Known rows, with every step that occurs:
fedubaz/difiso/gazaz/pubuv: [-1.59 -0.38 -1.11 -1.80  1.29 -1.57  1.53  0.37 -0.83 -1.15  0.76  0.95
 -0.49 -0.98 -0.78  0.06  3.56  4.02  0.18  0.48 -0.35  0.63 -0.63 -1.80
 -0.03]
mazi/pubuv/gazaz/dazo/fedubaz/difiso/bolas: [ 0.02 -0.77  0.06  0.94 -0.75 -1.83 -2.38 -0.28 -0.55 -1.18  0.10 -1.28
 -0.41  1.22  2.00 -0.39  3.41  1.38 -0.47  0.40 -0.71  0.97 -0.44  0.76
 -0.01]
pubuv/gazaz/dazo/fedubaz/difiso/bolas: [ 0.88 -0.84  0.06 -0.89 -0.26 -2.67 -0.44 -0.16 -0.73 -2.03 -0.42 -1.38
 -0.48  0.90  1.63  0.17  3.97  1.00  0.08 -0.14 -2.36  0.49  0.04  0.27
  0.73]
bolas/difiso/gazaz: [-0.98  0.72  0.77 -0.55 -0.40 -1.02  0.32  0.38 -0.72  0.85 -0.69  0.72
 -0.46 -1.55 -0.74 -0.16  1.05  1.52 -0.07 -0.94 -0.17  0.08  0.84 -1.44
  0.19]
fedubaz/difiso/bolas/dazo/gazaz/pubuv: [-1.85 -1.17 -1.84 -1.01  1.05 -1.68  1.82  0.62 -2.60 -0.04  0.35  0.09
 -0.48 -1.81 -2.33 -0.11 -0.07  3.20 -0.19  0.37 -0.72  0.76 -0.58  0.09
  0.47]
pubuv/gazaz: [ 0.45  0.40  0.73 -1.19  0.11 -0.61 -0.60 -0.71  0.75 -0.17 -0.08 -1.07
 -0.03 -0.14  1.17  0.02  6.20  0.25 -0.26 -0.11 -0.60  0.05  0.34 -0.12
  0.47]
difiso/bolas/pubuv/gazaz: [-1.07 -0.28  0.24 -1.72  0.69 -2.85 -1.02 -0.02 -1.92 -0.87  0.00 -1.64
  0.23 -0.54  1.36 -0.11  6.38  1.41 -0.47  0.32 -0.68  0.22  0.03  0.31
  0.42]
bolas/difiso/fedubaz: [ 0.10  0.13  1.02  0.33 -0.68  1.12 -0.22 -0.48 -1.21  2.00 -0.72 -0.32
 -0.40 -1.64 -0.54 -0.11 -2.97 -1.42 -0.14 -1.16 -0.20  0.05  0.87  0.11
 -0.51]
bolas/pubuv/fedubaz/dazo: [-1.54  0.39  0.95 -1.71  1.38 -0.64 -1.59  0.04 -0.48 -1.26  0.41 -0.39
 -0.23 -0.84  1.93 -0.49  1.67 -0.01  0.05  0.06  0.38 -0.05  0.60 -0.20
  1.28]
puraf/difiso/gazaz: [-0.32  0.24  2.27 -0.66  0.14 -0.74  0.32  0.19 -1.03  0.46 -0.17  0.73
 -0.24 -1.32  0.10  0.50  2.89  1.21  0.93  1.74 -0.06  0.65 -0.08 -1.67
 -0.04]
fedubaz/pubuv: [-1.07  0.25 -0.21  0.51 -1.55 -0.51 -1.60 -0.27 -0.50  2.41 -0.81 -0.44
  0.01  0.45 -0.06 -0.13  1.22  1.25 -0.09  0.21  0.40  0.55 -0.19 -0.40
  0.28]
gazaz/dazo: [-0.47 -0.83 -0.31  0.35 -1.32  0.24 -0.40  0.61 -0.04 -0.72 -0.73  0.15
 -0.60  1.61  1.19 -0.19 -2.17 -0.09  0.70  0.00 -0.98  0.09  0.03  0.58
  1.75]
dazo/fedubaz/pubuv: [ 1.61 -0.13  0.03  0.86 -1.02 -2.80 -0.91 -0.37 -1.05  0.26 -0.78 -0.72
 -0.08  0.84 -0.16  0.26 -0.41 -0.08 -0.10 -0.20 -1.44  0.39 -0.50 -0.36
 -2.36]
bolas/pubuv/gazaz/dazo/fedubaz/difiso: [-0.42 -0.22  0.10 -2.06  0.00 -1.46 -2.70 -0.27 -0.03 -1.42  0.03 -1.48
 -0.50  0.51  2.52 -0.40  5.21  0.77  0.38  0.14 -1.19 -0.01 -0.29 -0.35
 -0.04]
gazaz/pubuv/fedubaz/difiso/bolas: [-1.53 -1.29  0.74 -2.20  1.06 -1.42  3.03  0.21 -0.77 -0.33  0.37  0.34
 -0.17 -0.93  0.13  0.10  2.18  1.82  0.26  0.39  0.01 -0.01  0.51 -0.27
  0.41]
difiso/fedubaz: [ 0.77  0.24  0.26  0.63 -0.40  1.74 -0.41 -0.85 -1.03  1.23 -0.34 -0.38
 -0.14 -0.65  0.39  0.07 -0.88 -2.04 -0.37 -0.16 -0.74  0.27 -0.05  0.61
 -1.23]
dazo/fedubaz/difiso/bolas/pubuv/gazaz: [ 1.47 -1.02 -0.54 -0.79  1.14 -4.33 -0.22 -0.10 -2.17 -2.73  0.41 -1.30
 -0.18 -0.20  0.18  0.37  1.53  1.43 -0.19 -0.06 -2.16  0.60 -0.64 -0.28
 -2.05]
dazo/gazaz/pubuv/fedubaz/difiso: [-1.58 -0.02  0.43 -2.46  1.01  1.91  2.11  0.48  0.26  2.96 -0.18  1.51
 -0.48 -1.34 -0.05 -0.21  2.77  1.21  0.33 -0.08 -0.83 -0.36 -0.08 -0.60
 -0.45]
mazi/pubuv/gazaz/dazo: [-0.41 -0.09  0.54  0.97 -1.28  0.07 -2.81 -0.44  0.78  0.00 -0.10 -0.93
 -0.37  1.42  2.32 -0.61  3.83  0.49 -0.30  0.38  0.10  0.59 -0.17  0.74
  0.54]
fedubaz/pubuv/gazaz: [-0.75  0.51  0.31 -0.34 -1.48 -0.92 -2.03 -0.77  0.07  2.30 -0.86 -1.18
 -0.03  0.36  0.76 -0.11  5.61  1.43 -0.29  0.13  0.01  0.57  0.04 -0.49
  0.59]
pubuv/gazaz/dazo: [ 0.11 -0.14  0.50 -0.94 -0.81 -0.42 -0.88 -0.29  0.72 -0.67 -0.59 -0.96
 -0.44  1.00  2.00 -0.11  4.64  0.24  0.21 -0.11 -1.29  0.11  0.35  0.27
  1.67]
gazaz/pubuv: [-0.89 -0.58  0.57 -1.85  0.47 -0.13  2.15 -0.25  0.53  0.71  0.11  0.30
 -0.07  0.01 -0.41 -0.10  3.04  0.40  0.45  0.37  0.34 -0.57 -0.20 -0.40
 -0.59]
dazo/gazaz/pubuv/fedubaz/difiso/bolas: [-1.75 -0.26  0.37 -2.52  1.19  1.06  2.40  0.62 -0.50  2.73 -0.21  1.29
 -0.40 -1.48 -0.14 -0.13  3.20  1.62  0.15 -0.01 -1.04 -0.22 -0.07 -0.38
 -0.29]
fedubaz/dazo/gazaz/pubuv: [-1.50  0.58 -0.08 -2.07  3.09  0.86  1.57  0.00 -0.32  0.33  0.45  1.06
 -0.52 -0.95 -1.13 -0.36  1.51  0.38  0.07 -0.16 -0.17 -0.08 -0.51 -0.41
  1.52]
gazaz/dazo/fedubaz: [ 1.19 -1.00 -0.21  0.74 -1.27 -1.47 -0.25  0.49 -0.57 -1.70 -0.88 -0.14
 -0.66  1.96  1.08  0.05 -3.09 -0.72  0.67 -0.24 -2.19  0.10 -0.21  0.53
 -0.04]
pubuv/fedubaz/difiso/bolas: [-0.91 -1.03  0.27 -0.49  0.86 -1.87  1.21  0.66 -1.85 -1.51  0.37  0.06
 -0.12 -1.35  0.76  0.28 -1.21  2.01 -0.26  0.03 -0.47  0.79  1.01  0.18
  1.44]

Rows:
[-0.75  0.29  0.59 -0.04 -1.56 -1.90 -0.36  0.53 -1.14  0.85 -1.39  0.52
 -0.77 -0.41 -0.23 -0.18 -0.04  1.60  0.24 -0.99 -1.11  0.31  0.66 -1.33
  0.29]	bolas/difiso/gazaz/dazo/fedubaz/pubuv
[-1.69 -0.41 -0.31 -0.55 -0.12 -1.63  2.20  0.70 -2.66  1.48 -0.88  0.14
 -0.26 -1.92 -1.93 -0.28  1.07  1.10 -0.56  0.14 -1.10  0.24  0.31  0.96
  0.52]	difiso/bolas/dazo/gazaz/pubuv/fedubaz
[ 1.28 -0.31  0.59 -0.68 -0.78 -1.61 -0.77 -0.38  0.34 -1.36 -0.70 -1.18
 -0.48  1.24  1.92  0.07  4.01 -0.25  0.19 -0.27 -2.12  0.11  0.18  0.25
  0.42]	pubuv/gazaz/dazo/fedubaz
[-0.69 -0.85  2.22 -1.05  0.57 -1.63 -0.45  0.15 -2.41  0.20  0.05 -0.81
  0.07 -1.30  0.58  0.43  1.78  0.59  0.87  1.90  0.15  0.56 -0.10 -0.27
  0.23]	puraf/difiso/bolas/pubuv
[-1.15  0.33  0.93  0.97  0.59  0.65 -1.48  0.05 -0.11  0.28  0.36  0.42
 -0.35 -0.27  1.42 -0.63 -0.02  0.26 -0.61  0.16  0.74  0.67  0.31  0.59
  0.92]	mazi/pubuv/fedubaz/dazo/gazaz
[-1.33 -0.46  1.38 -2.17  1.65 -0.64  2.81 -0.12  0.02 -0.53  0.32  0.58
 -0.24 -0.71  0.15 -0.12  1.85  0.30  0.29  0.17  0.39 -0.30  0.66 -0.23
  1.13]	gazaz/pubuv/fedubaz/dazo
[-1.05  0.06  2.90 -1.76  1.20 -1.15  1.74  0.12 -1.05 -0.05  0.06  1.04
 -0.39 -1.70  0.10  0.44  3.65  1.33  1.07  1.81  0.16  0.54  0.24 -1.79
  0.74]	puraf/difiso/gazaz/pubuv/fedubaz/dazo
[-1.04 -0.21  0.35 -0.71  0.60 -1.29  1.00  0.66 -0.89 -1.31  0.29  0.88
 -0.37 -1.41  0.92  0.17  0.54  2.50 -0.15  0.02 -0.53  0.75  0.94 -0.90
  1.10]	pubuv/fedubaz/difiso/gazaz
[ 0.68 -0.88 -0.29  0.97 -2.04 -1.72 -1.04  0.35 -0.81 -0.54 -1.27 -0.35
 -0.67  2.17  1.06 -0.01 -2.46 -0.12  0.63 -0.14 -1.99  0.37 -0.31  0.33
  0.09]	gazaz/dazo/fedubaz/pubuv
[ 0.06  0.37 -0.21 -0.09 -0.90 -2.37  0.20  0.72 -0.74 -1.64 -0.90  0.99
 -0.66  0.87  0.85  0.04  2.69  1.64  0.22  0.00 -2.22  0.39 -0.26 -1.26
 -0.25]	difiso/gazaz/dazo/fedubaz
[ 1.00  0.00 -0.81  1.40 -1.26 -1.93  0.60 -0.01 -1.44 -0.15 -0.87 -0.27
 -0.55 -0.96 -2.85 -0.31 -3.38 -1.07 -0.27 -0.20 -1.30  0.15 -0.11  0.72
 -1.52]	bolas/dazo/fedubaz
[-1.18 -0.45  0.21 -0.55  0.15 -1.20  0.84  0.87 -0.93 -1.57  0.05  0.94
 -0.57 -0.85  1.34  0.12 -0.24  2.43  0.09  0.02 -0.86  0.78  0.96 -0.72
  1.71]	pubuv/fedubaz/difiso/gazaz/dazo
[ 0.35  0.51  0.11  0.29  1.43  1.26 -0.15 -0.96 -1.59 -0.32  0.17 -0.30
 -0.33 -0.92 -0.15 -0.02 -1.58 -2.07 -0.49 -0.24 -0.51  0.55 -0.12  0.58
  0.33]	difiso/fedubaz/dazo
[-1.98 -0.14  0.28 -1.79  0.15 -0.93 -1.67  0.58 -0.62 -1.19  0.16  0.00
 -0.52 -0.56  2.44 -0.42  2.49  1.81  0.34  0.28 -0.37  0.24  0.41 -0.78
  0.90]	bolas/pubuv/fedubaz/difiso/gazaz/dazo
[-1.53 -1.20 -1.45 -1.28  1.47 -2.38 -0.31  0.47 -2.44 -1.76  0.93 -0.73
 -0.13 -0.95 -0.13  0.03  1.01  3.26 -0.11  0.46 -0.29  0.82 -0.56 -0.23
  0.54]	fedubaz/difiso/bolas/pubuv
[-0.28  0.68  0.19 -0.81  1.77  2.38  0.68 -0.84 -1.24  1.44 -0.02  0.34
 -0.52 -1.31 -0.39 -0.18  0.24 -1.81 -0.33 -0.27 -0.87  0.23 -0.39  0.32
 -0.17]	difiso/fedubaz/dazo/gazaz/pubuv
[-1.35  0.29  0.91 -2.29  0.65  2.09  2.04  0.41  0.58  3.41 -0.49  1.50
 -0.39 -1.14  0.17 -0.25  3.24  0.40  0.29 -0.15 -0.82 -0.61  0.07 -0.43
 -0.60]	dazo/gazaz/pubuv/fedubaz
[-1.01 -0.54 -0.89  0.58 -0.44 -2.64  1.13  0.48 -2.93 -0.12 -0.61 -0.62
 -0.07 -1.31 -2.13 -0.17 -0.43  0.91 -0.66  0.24 -0.67  0.51  0.14  1.14
  0.72]	difiso/bolas/dazo
[-1.26  0.36  0.26 -2.24  0.71  2.21  1.71  0.26  0.66  3.52 -0.39  1.34
 -0.36 -0.78 -0.47 -0.30  3.65  0.52  0.34 -0.05 -0.73 -0.66 -0.57 -0.54
 -1.03]	dazo/gazaz/pubuv
[-1.00  0.18  0.50 -2.07 -0.37 -0.40 -2.84 -0.30  0.49 -0.50 -0.20 -1.36
 -0.37  0.58  2.79 -0.57  6.11  0.27  0.35  0.20 -0.57 -0.25 -0.02 -0.15
  0.69]	bolas/pubuv/gazaz/dazo
[-0.84 -0.07  3.04 -1.60  0.32 -0.89  1.63  0.18 -0.84  0.70 -0.19  1.00
 -0.29 -1.57  0.37  0.49  3.98  1.29  1.12  1.86  0.04  0.42  0.29 -1.77
 -0.02]	puraf/difiso/gazaz/pubuv/fedubaz
[ 1.94 -0.88 -0.76  0.19  0.80 -2.85  0.36 -0.02 -1.32 -2.27  0.42 -0.39
 -0.29  0.08 -0.58  0.42 -2.21  0.69  0.05 -0.20 -1.75  0.49 -0.68 -0.41
 -2.28]	dazo/fedubaz/difiso
[-0.30  0.42 -0.25  0.08 -1.42 -2.54 -0.38  0.64 -0.91 -0.75 -1.18  0.84
 -0.66  1.03  0.84  0.00  3.12  2.03  0.20  0.06 -2.08  0.58 -0.32 -1.39
 -0.16]	difiso/gazaz/dazo/fedubaz/pubuv
[ 0.23  0.12  2.34 -0.37  1.22  1.88  0.04 -0.61 -1.80  1.59 -0.02  0.14
 -0.43 -1.88 -0.14  0.41 -1.14 -1.67  0.77  1.35 -0.26  0.73 -0.22 -0.22
  0.12]	puraf/difiso/fedubaz/dazo/gazaz
[ 0.61  0.27 -0.66  1.23 -1.97 -2.36 -0.39 -0.39 -1.42  0.96 -1.29 -0.85
 -0.58 -0.77 -2.47 -0.36 -0.68 -0.38 -0.41 -0.14 -1.32  0.43 -0.09  0.49
 -1.20]	bolas/dazo/fedubaz/pubuv/gazaz
[-1.08  0.48 -0.30 -0.34 -0.94 -1.16  0.08  0.82 -0.39 -0.90 -0.79  1.20
 -0.63  0.60  0.91 -0.13  3.39  2.08  0.25  0.17 -1.37  0.40 -0.08 -1.21
  1.02]	difiso/gazaz/dazo
[-1.36 -0.73 -0.10 -0.46  0.52 -1.14  1.41  0.85 -2.09 -0.15 -0.03  0.44
 -0.40 -2.07 -0.25  0.03 -1.53  1.96 -0.35 -0.06 -0.84  0.77  0.92  0.35
  1.34]	pubuv/fedubaz/difiso/bolas/dazo/gazaz
[-0.96  0.51  1.06 -0.94  1.88  0.39  1.00  0.40 -0.53 -0.31  0.07  0.97
 -0.40 -1.38  0.69 -0.13 -0.90 -0.05 -0.24 -0.45 -0.40  0.25  1.03  0.07
  2.20]	pubuv/fedubaz/dazo/gazaz
[ 1.66 -1.26 -0.82  0.11  1.05 -4.07  0.76  0.18 -2.44 -2.66  0.37 -0.71
 -0.15 -0.13 -0.68  0.53 -1.53  1.30 -0.18 -0.11 -2.05  0.69 -0.66 -0.14
 -2.03]	dazo/fedubaz/difiso/bolas
[ 0.05  0.87  0.01 -0.20  1.61  2.37 -0.05 -0.76 -1.47  1.20 -0.06  0.24
 -0.49 -1.29 -0.26 -0.14 -0.83 -1.95 -0.49 -0.39 -0.98  0.43 -0.33  0.46
  0.01]	difiso/fedubaz/dazo/gazaz
[-0.99 -1.35 -1.50 -0.59  1.39 -2.33  0.80  0.51 -2.45 -1.75  0.82 -0.40
 -0.11 -0.92 -0.81  0.27 -0.43  3.18 -0.23  0.34 -0.45  0.99 -0.43 -0.06
  0.76]	fedubaz/difiso/bolas
[ 0.26  0.59  0.49  0.41 -1.42  1.11 -1.84 -1.39 -1.00  2.84 -0.93 -1.21
 -0.15 -0.40  0.93 -0.01  3.03 -1.05 -0.58 -0.06 -0.75  0.67  0.00  0.27
 -0.81]	difiso/fedubaz/pubuv/gazaz
[-0.78  0.57  0.66 -2.24  0.27 -0.54 -2.65 -0.59  0.56 -0.14  0.15 -1.43
 -0.08 -0.22  2.21 -0.47  7.19  0.31  0.02  0.19 -0.08 -0.30 -0.03 -0.43
 -0.16]	bolas/pubuv/gazaz
[ 1.84  0.07  0.44  0.29 -0.96 -3.08 -1.21 -0.72 -0.71  0.19 -0.82 -1.23
 -0.09  0.77  0.41  0.26  2.63  0.08 -0.23 -0.26 -1.74  0.41 -0.33 -0.41
 -2.14]	dazo/fedubaz/pubuv/gazaz
[-0.42  0.22  0.89  0.57 -1.45  0.87 -1.00 -0.62 -1.44  3.18 -1.12 -0.52
 -0.41 -1.42 -0.57 -0.17 -2.35 -0.78 -0.20 -1.05 -0.01  0.31  0.78 -0.08
 -0.37]	bolas/difiso/fedubaz/pubuv
[-1.36 -0.43  0.33  1.24 -0.73 -0.46 -1.63  0.45 -0.36 -0.71  0.27  0.41
 -0.52  0.29  2.00 -0.47  0.19  1.99 -0.32  0.46  0.31  1.07  0.26  0.11
  0.74]	mazi/pubuv/fedubaz/difiso/gazaz/dazo
[ 1.23 -0.58 -0.59 -0.76  0.97 -3.54  1.27  0.09 -1.31 -2.24  0.32  0.25
 -0.43 -0.19 -0.69  0.39  1.19  1.87  0.09  0.00 -1.99  0.44 -0.80 -1.35
 -2.57]	dazo/fedubaz/difiso/gazaz/pubuv
[-1.58 -0.42 -0.01  1.31 -0.45 -0.24 -1.12  0.42 -1.24  0.80  0.17  0.17
 -0.42 -0.94  0.46 -0.61 -0.53  1.65 -0.71  0.39  0.32  1.02  0.20  0.85
  0.28]	mazi/pubuv/fedubaz/difiso/bolas/dazo/gazaz
